Each row comes from the steps of one path. Every step used is in the known rows, and no mark comes twice. Write the path behind each row, first mark first.
Known rows:
dozim/lagot/masog: -2.58 -1.72  3.53  2.16  3.17  1.05  1.80 -2.17 -1.30 -0.44 -1.60  2.76  3.27  0.83  1.09 -0.46  2.45 -0.71 -0.14 -0.01 -5.53 -1.91 -1.47  1.61  0.10  0.11  1.93
lomig/tage/masog/fedok/fogeme:  4.88  1.36  2.85 -1.94 -1.09  0.88 -0.52  1.00 -0.36  1.31 -2.28  0.54  0.11  2.38 -0.64  2.70  2.83  1.98 -0.53 -1.71 -2.14 -1.21 -0.83  1.80  0.46 -0.10 -1.52
fedok/masog/dozim: -0.02 -5.00  2.51 -0.58 -0.08  2.14 -0.17 -1.89 -1.86  3.93 -3.60  0.90  3.68  1.56  2.48 -1.29  2.70 -1.17  0.23  0.72 -7.14 -1.14  1.01 -0.48  0.14 -0.33  3.08
tage/masog/fogeme:  2.62 -2.07  4.31 -0.71 -1.49  2.24  0.20 -1.71 -0.49  3.12 -0.37 -1.10  0.69  1.75  0.15 -0.54  2.67 -0.65 -0.83 -0.93 -3.63 -0.20 -0.98 -0.52  1.33  0.73 -0.61
kebam/masog:  0.92 -2.30  5.12 -0.77  0.69  1.59 -0.79  0.76 -0.60  4.12 -1.18  0.25  3.97  1.33  2.55  1.20  0.59 -1.99 -1.39  0.31 -6.13 -0.15 -1.57  0.12  0.78  0.13  3.68
lomig/tage/masog:  1.21 -0.24  4.91 -0.60 -0.64  1.97 -0.74 -0.73  0.58  2.73 -2.22  1.03  3.01 -0.41  0.98  1.98  2.97 -0.44 -1.01  0.16 -4.89  0.09 -0.73  0.66  1.28  0.06  0.93
tage/fedok/fogeme:  6.12 -0.97  1.56  1.43 -1.02  2.35 -0.97  2.98 -1.79  3.70 -0.84  0.74  0.77  1.54  3.14  0.85  4.47  1.28  1.69 -2.85 -3.30 -0.10 -1.73  1.14 -0.97  1.94  0.60
lomig/tage:  2.19  0.04  4.82  2.29  0.12  2.06  0.27  1.35  1.47  3.90 -1.48  0.85  3.13  0.46  2.19  0.56  4.18 -1.02 -0.12  0.74 -6.82 -0.38  0.04  1.25 -1.27  0.51  0.43
lomig/tage/fedok/masog:  1.55  0.60  2.79 -2.86 -1.95  0.75 -2.72  3.79 -1.36  1.29 -3.89  2.21  1.27  0.23  1.74  1.18  3.23  1.55 -0.05 -1.72 -4.73 -0.99 -1.92  0.70  0.77  1.45  1.67
masog/fedok/fogeme:  5.98 -0.69  2.04  0.32  0.33  1.70 -0.88  1.94 -1.36  3.01 -0.90 -0.83  0.17  3.97  0.76  0.08  3.58 -0.59  1.63 -2.46 -4.62 -1.46 -0.58  1.53 -1.82  1.70 -0.40
lomig/tage/masog/kebam/dozim:  0.36 -1.81  1.87 -3.84 -1.14  3.57 -1.50  0.44  2.28  2.18 -3.09  0.71  2.75 -1.94 -0.15  3.65  0.36  0.83 -1.78  4.38 -2.63  0.42 -0.89  0.51  2.29 -0.52 -2.48
masog/fedok/fogeme/tage:  5.50  0.95  1.39 -0.56 -0.12  1.34 -1.52  3.77 -3.36  1.72 -0.31  0.96 -0.23  2.55  1.39  2.59  1.86  0.63  0.80 -3.40 -2.06 -0.93  0.79  1.00 -1.44  1.08 -1.54
lagot/dozim:  1.07 -3.33  4.26  2.60 -0.32  3.34  0.09 -1.20 -0.08  3.92 -3.44  0.61  3.68  1.16  1.67 -0.34  5.95 -2.62 -0.58 -0.61 -7.37 -0.36 -1.11  0.39 -2.31  1.22  3.68
lagot/masog/fedok/fogeme/tage:  3.27  2.06  2.45 -1.55  1.79  0.41  0.05  2.31 -4.11 -0.35 -0.63  1.24  0.28  1.88  0.16  3.31  0.74  2.53 -0.28 -3.26 -2.43 -1.91  0.22  2.07  0.34 -0.89 -2.00
dozim/lagot/kebam/masog/fogeme/tage: -1.53 -0.18  1.55 -0.28  0.25  0.94 -0.42  3.55 -0.86 -2.15 -0.03  2.45  0.43 -0.17 -0.13  3.87 -2.15  1.22 -3.51  0.18  0.99  1.80 -1.18  0.23 -0.97 -1.12 -2.24
kebam/dozim/lagot/masog/sebeviz: -2.69 -1.11  1.71 -1.14  3.09 -1.03  1.32 -0.86 -0.35  2.25 -2.52  4.61  3.34  0.35 -0.57 -0.98  0.80 -2.77 -2.36  1.86 -4.70 -3.14 -2.68  1.35  0.17 -0.91  0.82
kebam/dozim/lagot/masog/fogeme/tage/fedok: -2.44 -1.35 -0.36 -1.52  1.55 -0.98  1.56  1.35 -3.57 -1.78 -1.52  4.76 -0.13 -0.28  1.74  3.79  0.00  4.29 -2.94 -1.56  1.61 -2.85 -2.77  1.16 -0.92 -1.59 -2.13
fedok/tage/masog/sebeviz:  4.22  1.92  3.08 -3.40 -1.46  0.90 -2.49  1.43 -3.03  1.60 -2.74  0.82  1.87  0.32  0.03  1.22  0.12 -4.80 -1.51 -2.76 -4.10  1.42 -1.42 -2.02  1.89  1.58  0.06
kebam/dozim/lagot/masog: -3.75 -3.91  2.34  1.85  3.82  0.90  2.36 -2.58 -1.04  1.02 -2.47  4.00  3.48 -0.19  1.60  0.93  1.27 -0.06 -1.38  2.19 -4.43 -2.26 -2.19  1.74 -0.74 -0.52  1.81
fedok/fogeme/tage/masog/dozim:  2.37 -2.95  1.42  0.32 -1.04  2.50  0.40 -1.81 -3.43  3.20 -1.05  2.11  2.72 -0.66  3.19  3.68  2.19  2.17 -0.22 -1.15 -0.31  0.89  2.26 -0.56  0.28 -2.16 -0.43
fogeme/tage/fedok/masog/sebeviz:  2.08  2.48  1.14 -7.05 -2.53 -1.28 -5.59  5.92 -4.35  1.90 -2.68  3.32  0.81  0.00  0.79  0.36  0.06 -2.06 -0.93 -4.08 -3.13 -1.26 -1.83 -1.24  1.81  1.70  0.82
lagot/kebam:  2.54 -0.95  3.98  1.21  1.73  3.50 -2.02  2.01  0.95  3.91 -1.42 -0.46  2.52  0.01  0.79  0.81  1.97 -2.77  0.36  1.48 -6.87  2.38 -1.34  1.26 -1.63  1.82 -0.18
masog/tage/fedok:  4.92 -0.42  2.58 -2.17  0.73  0.24 -2.84  3.52 -1.95  0.79 -2.14  0.73  1.58  1.97  2.04  2.84  2.13 -1.77 -0.58 -4.26 -4.63 -1.52 -1.93 -0.99 -1.30  1.39  0.13
masog/kebam/dozim:  1.63 -3.73  1.00 -1.50  0.39  4.36 -1.55  1.36  1.38  4.04 -1.95 -0.38  2.64 -0.14  1.46  0.99  0.91 -1.75  0.16  3.82 -5.06 -0.26 -0.87  0.22  0.10  1.42 -1.39

Which path is each row?
 2.95 -1.30  2.06 -3.09 -2.47  0.92 -1.94  2.95 -2.54  1.46 -1.90 -0.04 -1.23  2.55  1.16 -1.01  2.67  1.14  0.01 -3.10 -3.57 -1.33 -2.04 -0.30  0.89  2.00  0.18 -> tage/fedok/masog/fogeme
 0.91 -3.33 -0.94 -6.59 -1.53  2.91 -4.57  3.71 -1.40  1.46 -4.29  0.75  0.69 -0.50  1.02  1.62 -0.13  0.84 -0.09  1.37 -3.11 -0.41 -2.67 -0.17  2.00  2.41 -0.07 -> tage/fedok/masog/kebam/dozim
 6.25  0.86  1.72 -2.51  0.37  0.71 -3.34  6.68 -1.39 -0.98 -1.67  0.67  0.65  0.66 -0.21  6.90 -0.65  1.63 -2.01 -3.05 -0.23  1.96 -2.61  0.67 -0.08 -1.01 -2.10 -> lagot/kebam/masog/tage/fedok/fogeme
 3.71  0.44  1.95 -1.79 -1.63  1.04 -1.44  4.18 -3.04  1.78  0.06  0.94 -0.44  1.14  2.83  1.94  2.08  1.50 -0.68 -3.80 -1.41 -0.89 -1.26 -0.47 -1.24  0.93 -2.17 -> masog/fogeme/tage/fedok
-2.78 -3.51 -1.67 -2.86 -0.49 -0.17 -1.73  0.89 -5.07 -1.66 -4.22  5.38  2.12  0.03  3.80  2.11  1.00  2.17 -0.94 -2.68 -0.75 -1.76 -0.54 -1.07 -1.13 -0.36  2.44 -> fogeme/tage/fedok/masog/dozim/lagot
 2.74  0.19  1.96 -2.24 -0.20  1.32 -3.01  3.92 -3.52  2.36 -1.47  1.92  1.79 -0.30  3.99  2.90  1.94 -0.10 -0.03 -3.35 -3.18 -0.35 -1.67 -0.25 -1.24  1.70  1.03 -> fogeme/tage/fedok
-0.47 -3.55  4.44  0.41  3.40  1.93  2.65 -3.80 -1.35  3.86 -2.52  1.26  4.87  1.41  2.24 -0.15  2.49 -0.24 -0.66  0.90 -8.13 -1.87  0.00  1.40 -0.40 -2.75  1.54 -> lagot/masog/dozim
-0.09 -4.85  3.84 -0.79  1.17  1.71  0.85 -1.98 -0.79  5.25 -2.50  0.62  5.16  1.91  3.38  1.09  0.96 -1.01 -2.02  1.03 -6.41 -0.85 -0.57 -0.21 -0.39 -2.40  3.95 -> kebam/masog/dozim
 3.02 -0.31  3.24  1.39 -1.00  1.96  0.10  2.05 -1.73  2.62  1.05  0.37  0.38  1.01  2.17  1.05  2.25 -0.03 -0.54 -1.64 -2.77 -0.32  1.08 -0.68 -0.99  0.27 -2.42 -> masog/fogeme/tage
-2.17 -4.32 -2.95 -5.13 -1.12  2.05 -3.53  2.77 -1.38 -1.79 -4.37  3.01  0.75 -0.26  0.75  1.32  0.09  1.16 -0.23  1.22 -0.99 -1.15 -2.95 -0.12  1.07  2.31  0.32 -> tage/fedok/masog/kebam/dozim/lagot
-3.01 -3.37 -1.70 -3.83 -0.27  2.69 -2.23  0.16 -1.52 -1.63 -2.24  3.36  2.36 -2.71  0.83  4.50 -1.65  0.26 -1.69  2.40  1.53  0.30 -0.62 -1.41  1.50  0.44 -1.80 -> fogeme/tage/masog/kebam/dozim/lagot
-0.63 -3.83 -0.55  1.81 -0.61  1.91  1.50 -2.67 -3.45  0.05 -1.41  4.33  2.67 -0.36  2.90  3.43  2.07  2.66 -0.65 -1.19  1.77  0.04  1.65 -0.57 -0.48 -2.10 -0.11 -> fedok/fogeme/tage/masog/dozim/lagot
-0.92 -1.19  0.36 -1.59  4.21  0.09  1.14  0.32 -4.35 -3.55 -5.02  3.37  0.72  1.60  0.91  4.02 -1.43  0.21 -2.59 -1.33 -2.48 -2.21 -2.74  0.93 -1.47  0.24 -0.15 -> kebam/dozim/lagot/masog/fedok/tage
-3.20 -5.78  1.94  0.48  1.57  0.86  1.93 -2.82 -0.77  1.80 -2.66  3.00  5.06  2.05  3.34  0.71  0.69 -0.64 -2.12  1.09 -4.25 -1.59 -1.00  0.02 -1.50 -2.24  4.29 -> kebam/masog/dozim/lagot
 4.40 -0.26  2.23  3.31 -0.80  2.66 -0.40  3.01 -2.40  2.96  0.74  1.72  1.38 -0.07  3.13  2.59  3.20  0.59  1.40 -1.60 -1.92  0.72  1.99  0.41 -0.60  0.72 -1.08 -> fedok/fogeme/tage
 0.19  0.90  1.73 -1.28  3.29  0.00  0.77  0.50 -4.59 -5.24 -3.98  2.03  0.50  3.01  0.09  2.25 -0.25 -0.47 -1.32 -3.43 -3.82 -1.90 -2.21  0.57 -0.91  0.90  0.24 -> dozim/lagot/masog/fedok/tage
 1.69 -1.66  2.12 -3.33 -1.38  1.17 -3.58  2.55 -3.33  2.10 -3.28  1.04  1.08  1.11  2.40 -0.13  2.64 -0.47  0.37 -2.72 -5.32 -0.82 -2.63 -0.16  0.93  2.86  3.39 -> tage/fedok/masog
-1.62 -5.53  1.32  3.02  2.03  1.62  2.26 -3.36 -0.69  2.50 -2.43  2.51  4.36  2.20  3.46 -1.01  3.66 -1.63  0.23  0.95 -5.71 -1.81  0.16  0.18 -3.12 -0.55  2.47 -> masog/dozim/lagot
-1.48  0.75  1.13 -1.25  0.57 -0.75  0.91  1.46 -3.93 -3.16 -0.43  3.62 -0.58  0.65  1.41  2.30  1.25  3.53 -1.60 -3.66  0.32 -2.51 -2.24  0.76 -0.32 -0.92 -2.08 -> dozim/lagot/masog/fogeme/tage/fedok
 2.39 -1.43  3.60 -1.17  0.23  0.69 -2.62  2.04 -2.05 -0.41 -2.73  0.78  2.08  1.52  0.22  1.55  1.16 -2.93 -0.26 -2.61 -5.51 -1.12  0.77 -1.74  1.14  1.47  0.59 -> fedok/masog/tage
 5.19  0.53  2.43 -1.48  0.98  1.68 -1.67  2.89 -3.61 -0.01 -3.33 -0.57  0.52  3.09  1.79  2.22  0.70 -2.61 -0.12 -3.58 -5.44 -0.46 -1.35 -0.62 -1.95  2.70  0.02 -> masog/fedok/tage
 0.73  0.78  0.76 -3.00  2.18  0.49 -2.27  4.32 -2.61 -4.76 -4.48  1.39  0.56  1.97 -0.35  5.33 -3.45 -1.29 -3.19 -1.95 -1.68  1.78 -3.54  0.21 -1.87  0.98  0.16 -> dozim/lagot/kebam/masog/fedok/tage
 5.00 -0.86  2.29 -2.38 -0.65  1.48 -1.48 -0.23 -2.35  2.16 -1.57 -0.85  0.08  3.16 -0.23  1.55  2.42  0.19  0.48 -2.53 -2.89 -0.55 -1.17  0.70  0.61  1.28  0.01 -> tage/masog/fedok/fogeme
 2.56 -1.19  3.34 -5.19  0.52  1.02 -2.58 -1.10 -1.99  2.31 -2.67 -0.89  1.24  2.98 -0.19  0.77  1.17 -2.37 -0.68 -2.14 -5.39 -1.16 -2.57  0.02  0.47  1.74  1.94 -> tage/masog/fedok
 0.35 -1.95  1.84 -3.02 -1.17  0.85 -1.06  1.29 -1.24  2.43 -5.19  2.61  2.39  0.90  2.71  1.07  3.16  2.53 -0.94 -1.01 -4.93 -1.97 -0.78  0.58 -0.28 -1.26  1.88 -> lomig/tage/fedok/masog/dozim
